Known rows, with every step that occurs:
lurum > zoko: [ 1.09  0.84 -0.39 -0.89 -0.89  0.78  2.22  1.83 -2.49  2.59  1.25 -0.79
  0.74  1.20 -0.52  1.17  0.88  0.41  1.87  0.25 -0.32  1.39  0.58  0.05
  1.54 -0.32]
zoko > tifa > gorato > lezik: [ 1.65  2.61  2.34 -1.03 -2.71  0.66  1.27  0.98 -1.24  3.82  2.04 -0.78
  1.42  1.27  0.58 -0.36 -1.65  0.81  2.08 -0.61  1.71 -0.26  1.20 -0.99
  0.93 -0.20]
zipomil > lurum > zoko > lezik > mezin > faso: [ 1.84 -0.87 -0.37 -1.21  0.96  1.44  2.94 -0.75  2.04  1.51 -2.12 -2.89
  3.38  0.53  1.11  2.30 -0.46 -1.37  2.80  0.39 -1.11  1.34  0.69  0.37
  1.66  2.40]
tifa > gorato > lezik: [ 1.33  1.81  1.79 -1.12 -2.60  0.44  1.00  1.18 -1.15  3.39  1.81  0.00
  0.66  1.03  0.52 -0.21 -1.05  0.62  2.45 -0.84  1.67 -0.67  1.38 -0.74
  0.65  0.00]
zoko > lezik: [-0.64  2.08  0.51 -0.76  1.35 -0.17  0.39  1.10  0.01  0.31 -0.14 -1.41
  2.14  0.39  0.83 -0.53 -1.91 -1.56  2.92 -0.76  0.87  0.95 -0.08 -0.68
  1.29  0.02]
tifa > gorato: [ 0.28  0.02  1.14 -0.61 -0.09  0.87  0.71  0.43 -2.76  2.69  0.99  0.26
  0.24  0.38  0.21  0.32 -0.36 -0.22 -2.86 -0.58  0.95  1.20  0.26  0.43
 -0.58  0.03]
gorato > lezik > zoko > lurum: [ 0.07  3.31  0.26  0.88 -2.28  0.39  1.99  0.90 -0.20  0.43  1.07 -2.64
  1.15  1.76  1.29  0.25 -0.71  1.52  3.58  1.41  0.62  1.15 -0.52  0.23
  1.69 -2.50]
zipomil > lurum > zoko > lezik > gorato: [ 0.76  0.58  1.11 -0.90  1.50  0.29  2.77  1.99  0.13  2.61  2.44 -2.46
  4.52  0.51  0.32  0.07 -0.87  0.89  2.51 -0.30  0.10  2.30  1.06 -0.25
  2.79 -1.86]
faso > mezin > lezik: [-2.84 -0.59 -0.38 -0.97  0.14 -0.55  1.37 -0.31  1.59  1.97 -1.24  0.74
  0.38  1.55 -0.32 -1.11 -0.42 -0.61  4.54  3.09  0.17  2.03  2.16 -0.63
  1.92 -0.93]
lezik > zoko > lurum: [-0.55  2.36 -0.22  1.22 -1.08  0.45  1.75  0.41 -0.60 -0.32  0.54 -2.63
  0.86  1.44  1.11  0.51 -0.33  1.19  1.45  1.64  0.11  1.91 -1.13  0.77
  1.25 -2.48]
zoko > lezik > mezin: [-2.33 -0.25  0.50  1.86  0.97 -0.08 -0.29  1.20  1.31 -1.83 -2.37 -2.80
  3.00  0.32 -0.27  0.32 -2.62 -1.53  3.79 -0.04  0.90  2.30  1.12 -0.31
  1.54  0.92]
lezik > zoko: [ 0.97  0.27 -0.33  0.64  0.78  0.50  0.47  2.31 -2.55  0.24  1.50 -1.31
  1.13  1.37  0.13  0.79  0.81  0.41  1.38  1.75  0.09  1.52 -0.97  1.18
  2.02 -0.62]
tifa > zoko: [ 0.56  0.91 -0.15 -1.42 -2.54  0.62  1.27  1.23 -3.34  5.15  0.03  0.05
  0.16  1.36 -0.28 -0.36  1.12  0.24  0.18  2.14  0.46  1.50  0.02  0.20
  0.85 -0.48]
zipomil > lurum > zoko > tifa > faso > mezin > lezik: [-1.10 -0.44  0.34 -2.36 -0.67  0.09  2.76  0.20  0.45  3.14 -0.77 -0.69
  1.46  1.51 -0.27 -0.10 -0.67 -0.25  4.61  2.90 -0.77  2.41  1.87 -1.02
  2.48 -0.92]
zipomil > lurum > zoko: [-0.01  1.68 -0.64 -1.45 -2.06  1.20  2.52  1.89 -2.12  2.97  1.66 -1.38
  1.76  1.65  0.10  1.42  0.91  1.28  1.30 -0.84 -1.31  1.78  1.23  0.04
  2.19 -1.93]
zoko > lezik > mezin > faso > gikebu: [ 2.18 -3.06 -0.56 -1.44  1.58  1.64  1.06 -1.17  0.79  2.66 -3.83 -0.54
  0.91  0.64  1.00  0.32 -1.04 -1.99  0.74  4.37  1.01  0.64 -0.26 -0.67
  1.62  1.02]
gorato > lezik > mezin: [-1.01 -0.36  0.88  1.91 -1.63 -0.06 -0.23  1.00  1.91 -0.96 -1.50 -1.82
  1.88  0.54 -0.56  0.39 -1.84  0.12  4.79  0.08  1.00  0.54  1.97 -0.55
  1.30  0.87]
faso > mezin > lezik > zoko: [-1.00 -0.21 -0.56 -0.10  0.89  0.13  1.43  2.07 -1.37  1.63  0.53 -0.80
  1.40  2.47 -0.10  0.01  0.49  0.01  4.55  3.83  0.19  2.88  0.60  0.74
  3.37 -1.31]
gorato > lezik: [ 1.20  1.84  1.04 -0.70 -2.46 -0.14  0.50  0.82  0.88  1.63  1.09 -0.14
  0.46  0.72  0.38 -0.47 -0.75  0.72  4.31 -0.51  1.06 -1.50  1.23 -1.03
  1.01 -0.02]
lurum > zoko > tifa > faso: [ 4.11 -0.79  1.90 -1.93 -0.18  0.73  2.17  0.71 -2.26  1.30  0.36 -2.15
  1.07 -0.87 -0.33  1.55 -0.73 -0.15  0.39  0.77 -0.81  0.06 -1.44 -0.75
  0.18  1.69]
mezin > lezik: [-2.13  0.75 -0.15 -0.68 -0.50 -0.25  1.77  0.26  0.23 -0.11 -1.33  1.12
 -0.88  1.66  0.22 -1.79 -1.09 -0.84  3.90  1.84  0.50  1.03  1.18 -0.44
  2.41 -0.18]
lurum > zoko > tifa > gorato > lezik: [ 2.03  2.89  2.27 -1.32 -3.05  0.95  1.95  1.57 -2.00  4.64  2.48 -1.11
  1.69  1.68  0.45  0.02 -1.38  0.86  2.77 -0.52  1.61  0.26  1.39 -0.93
  1.40 -0.29]
tifa > gorato > lezik > zoko > lurum > zipomil: [ 2.47  3.33  2.30  0.42 -1.76  0.80  2.76  0.49 -5.77  0.24  2.33 -0.82
  1.17  1.17  0.92  2.48  0.04 -0.54  2.46  1.23  0.97  1.17  0.31  0.06
  4.11 -0.91]
gorato > lezik > mezin > faso > gikebu: [ 2.87 -3.12 -0.45 -1.42  0.28  1.67  1.08 -1.26  1.10  3.08 -3.41 -0.14
  0.32  0.78  0.87  0.39 -0.73 -1.27  1.25  4.40  1.05 -0.16  0.18 -0.79
  1.49  0.98]

Rows:
[ 1.97  2.75  1.55  0.90 -0.87  0.60  2.37  0.00 -5.11 -1.23  1.60 -0.82
  0.92  0.79  0.72  2.50  0.41 -0.73  1.89  1.58  0.32  1.30 -0.22  0.28
  3.86 -0.91] -> lezik > zoko > lurum > zipomil
[ 1.09  1.29  1.81 -0.12  0.00  1.45  1.31  1.26 -4.23  3.39  2.11 -1.58
  1.90  1.45  0.40  0.38 -0.86  0.19 -2.50  0.60  1.04  2.59 -0.47  0.64
  0.78 -0.50] -> lezik > zoko > tifa > gorato
[-0.34  2.63  0.41 -1.73 -0.46  0.28  1.25  1.88 -2.33  4.00 -0.15 -1.33
  2.18  1.34  0.58 -0.75 -1.09 -1.39  3.06  0.80  1.21  1.99 -0.09 -0.52
  1.88 -0.38] -> tifa > zoko > lezik
[ 2.31 -2.66 -0.32 -0.31  1.27  1.06  1.84 -1.92  2.71  0.23 -2.67 -1.68
  1.56 -0.24  0.58  1.99  0.20 -1.15  0.98  1.16 -0.97  0.23  0.22  0.70
  0.17  3.32] -> lezik > mezin > faso
[ 0.53 -2.32  1.65 -0.89  1.70 -0.37  2.58  0.03  1.95  2.35  0.78 -1.08
  2.77  0.09 -0.50 -0.76 -0.81  0.75  2.67  3.09  0.02  2.04  1.44 -0.59
  1.98 -1.04] -> zoko > tifa > faso > mezin > lezik > gorato
[ 3.00 -2.40  0.76 -2.01  0.48  1.27  1.20  0.56 -2.66  2.58 -2.11 -0.14
 -0.38  0.74  0.39 -0.52 -1.50 -1.09  0.50  5.36  1.12  0.57 -1.49 -1.21
  2.12 -0.29] -> mezin > lezik > zoko > tifa > faso > gikebu
[ 2.22 -2.07  1.40 -1.62  0.42 -0.01  0.55  0.10  0.59  3.57  0.77 -2.28
  2.90 -0.40 -0.71  1.83  0.18  0.47  2.49  2.55 -0.53  1.08  0.33 -0.70
 -0.08 -0.07] -> gorato > lezik > zoko > tifa > faso > mezin
[ 3.06 -0.53  0.66 -1.36 -0.96  1.96  3.39 -0.88  1.34  3.16 -0.98 -2.85
  3.16  1.04  1.00  2.24 -0.46 -0.25  2.39  0.38 -0.68  0.87  1.29  0.15
  1.54  2.32] -> zipomil > lurum > zoko > tifa > gorato > lezik > mezin > faso
[ 2.82 -1.74  0.10 -0.64  0.02  0.99  2.04 -1.49  3.09  0.96 -2.13 -1.77
  1.84  0.08  0.78  1.76 -0.20 -0.82  3.10  0.92 -0.48 -0.55  0.80  0.20
  0.58  3.34] -> gorato > lezik > mezin > faso
[ 4.39 -0.46  2.25 -1.45 -0.21  0.56  1.43  1.26 -2.05  0.75  0.79 -2.45
  1.41 -0.49  0.12  1.27 -0.99  0.16  1.61  1.25 -0.28 -0.49 -1.78 -0.54
  0.75  1.53] -> gorato > lezik > zoko > tifa > faso
[ 1.92 -2.67  0.97 -1.41  1.28  0.04  0.35 -0.20  0.32  3.12  0.40 -2.23
  2.65 -0.67 -0.84  2.00  0.44  0.20  0.95  2.70 -0.85  1.57 -0.10 -0.39
 -0.46 -0.07] -> lezik > zoko > tifa > faso > mezin
[ 0.73 -0.22  1.47 -0.22  2.52 -0.28  1.56  1.10  1.12  1.12  1.67 -1.81
  3.69 -0.31  0.30 -0.65 -1.28  0.27  1.89  0.22  0.76  1.40  0.45 -0.27
  1.67 -0.97] -> zoko > lezik > gorato
[ 1.81  2.69  1.50  0.35 -1.02  0.80  1.04  1.60 -1.55  1.55  2.03 -2.78
  2.56  1.86  0.45 -0.07 -1.14  0.92  2.50  1.38  0.65  1.22 -0.43 -0.21
  2.48 -0.82] -> gorato > lezik > zoko > tifa
[ 3.62 -1.23  2.01 -1.52  0.24  0.33  1.04 -0.21 -1.08  0.06 -0.27 -1.76
  0.68 -1.47 -0.09  1.01 -1.15 -0.29 -0.54  0.59 -0.68 -0.68 -1.71 -0.78
 -0.60  1.88] -> zoko > tifa > faso
[ 2.30 -1.26 -0.29 -0.97  1.58  1.25  2.75 -0.75  1.84  1.32 -2.30 -2.66
  2.89  0.33  0.81  2.18 -0.42 -1.78  3.12  0.93 -0.67  1.15  0.35  0.39
  1.38  3.19] -> lurum > zoko > lezik > mezin > faso
[ 0.45  1.57  1.68 -0.30 -0.15  1.36  1.84  1.32 -4.11  3.32  1.65 -1.22
  1.56  2.02  0.46 -0.25 -1.25 -0.11 -1.16  1.19  1.19  2.94 -0.05  0.45
  1.67 -0.62] -> mezin > lezik > zoko > tifa > gorato
[ 0.58  2.76  0.75 -0.78 -1.75  1.38  2.21  0.83 -1.78  2.72  1.76 -2.79
  2.77  1.70  0.22  0.54 -0.72  1.18  0.34 -0.24 -0.82  2.16  0.51 -0.53
  2.09 -1.74] -> zipomil > lurum > zoko > tifa
[ 0.91  0.26  1.41 -0.92  1.21  0.00  2.15  1.68 -0.51  3.67  1.68 -1.79
  3.69  0.37  0.19 -0.87 -0.75  0.31  1.95  1.26  0.97  2.19  0.51 -0.21
  2.09 -1.21] -> tifa > zoko > lezik > gorato
[ 1.26  2.23  0.90 -0.39 -0.98  1.07  2.00  0.82 -2.01  2.41  1.37 -2.35
  2.05  1.41 -0.19  0.48 -0.75  0.54  0.75  0.66 -0.12  1.88  0.03 -0.49
  1.63 -0.66] -> lurum > zoko > tifa
[ 3.35 -2.90 -0.82 -2.32  1.07  1.68  1.20 -1.78  0.23  3.61 -2.69  0.78
 -0.60  0.52  1.18  0.18  0.15 -1.29 -1.11  4.34  0.55 -0.45 -0.79 -0.56
  0.85  0.58] -> mezin > faso > gikebu
[ 3.50 -0.91  0.77 -1.09 -0.43  1.70  3.23 -0.90  1.23  3.00 -1.21 -2.55
  2.68  0.84  0.75  2.12 -0.49 -0.62  2.64  1.05 -0.23  0.68  0.94  0.17
  1.22  3.07] -> lurum > zoko > tifa > gorato > lezik > mezin > faso
[-1.68  2.70 -0.30  0.89 -1.27  0.36  2.63  0.59 -0.61 -0.34 -0.14 -2.05
  0.43  2.22  1.24 -0.44 -0.91  0.77  3.32  2.54  0.36  2.41 -0.54  0.51
  2.36 -2.57] -> mezin > lezik > zoko > lurum
[-2.19  0.19  0.48  1.17 -0.30  0.24  0.30  1.70 -0.31  0.81 -2.36 -2.76
  3.08  0.96 -0.44  0.15 -2.05 -1.37  3.96  1.00  1.11  3.05  1.10 -0.20
  1.94  0.63] -> tifa > zoko > lezik > mezin
[ 1.22  2.97  1.47  0.57 -1.01  0.52  2.92  0.16 -5.01 -1.29  1.12 -0.44
  0.64  1.38  0.74  1.93  0.09 -1.05  3.20  2.11  0.49  1.60  0.17  0.10
  4.77 -0.92] -> mezin > lezik > zoko > lurum > zipomil
[ 1.28  0.22  1.24 -0.64  2.05  0.05  2.62  1.97 -0.06  2.43  2.28 -2.21
  3.99  0.30  0.03 -0.08 -0.89  0.40  2.79  0.33  0.59  2.10  0.74 -0.29
  2.43 -1.20] -> lurum > zoko > lezik > gorato
[-1.02 -1.21  0.62 -1.76  0.19 -0.34  1.85 -0.44  1.04  1.99 -1.42 -0.08
  0.68  0.86 -0.37 -0.61 -1.03 -0.73  4.22  3.38 -0.16  1.71  1.33 -1.04
  1.66 -0.09] -> zoko > tifa > faso > mezin > lezik
[ 0.03 -0.99 -0.23 -0.63  1.08  0.12  1.77  2.14 -1.66  1.49  0.30 -0.92
  1.31  1.90 -0.17  0.43  0.48 -0.24  4.50  3.95 -0.04  2.46  0.07  0.59
  2.95 -0.58] -> tifa > faso > mezin > lezik > zoko
[ 0.07  0.86  1.60 -0.50  0.13  1.22  1.68  1.01 -3.43  4.27  1.69 -1.43
  2.18  1.99  0.21  0.13 -0.96 -0.04 -0.87  1.80  1.04  3.46  0.42  0.35
  1.35 -0.94] -> faso > mezin > lezik > zoko > tifa > gorato
[ 1.90 -2.47  0.99 -1.91  0.71  0.12  0.91 -0.37  0.29  3.98  0.34 -2.08
  2.53 -0.68 -1.03  2.07  0.43  0.17  1.10  2.23 -1.02  1.57  0.44 -0.80
 -0.63  0.01] -> lurum > zoko > tifa > faso > mezin
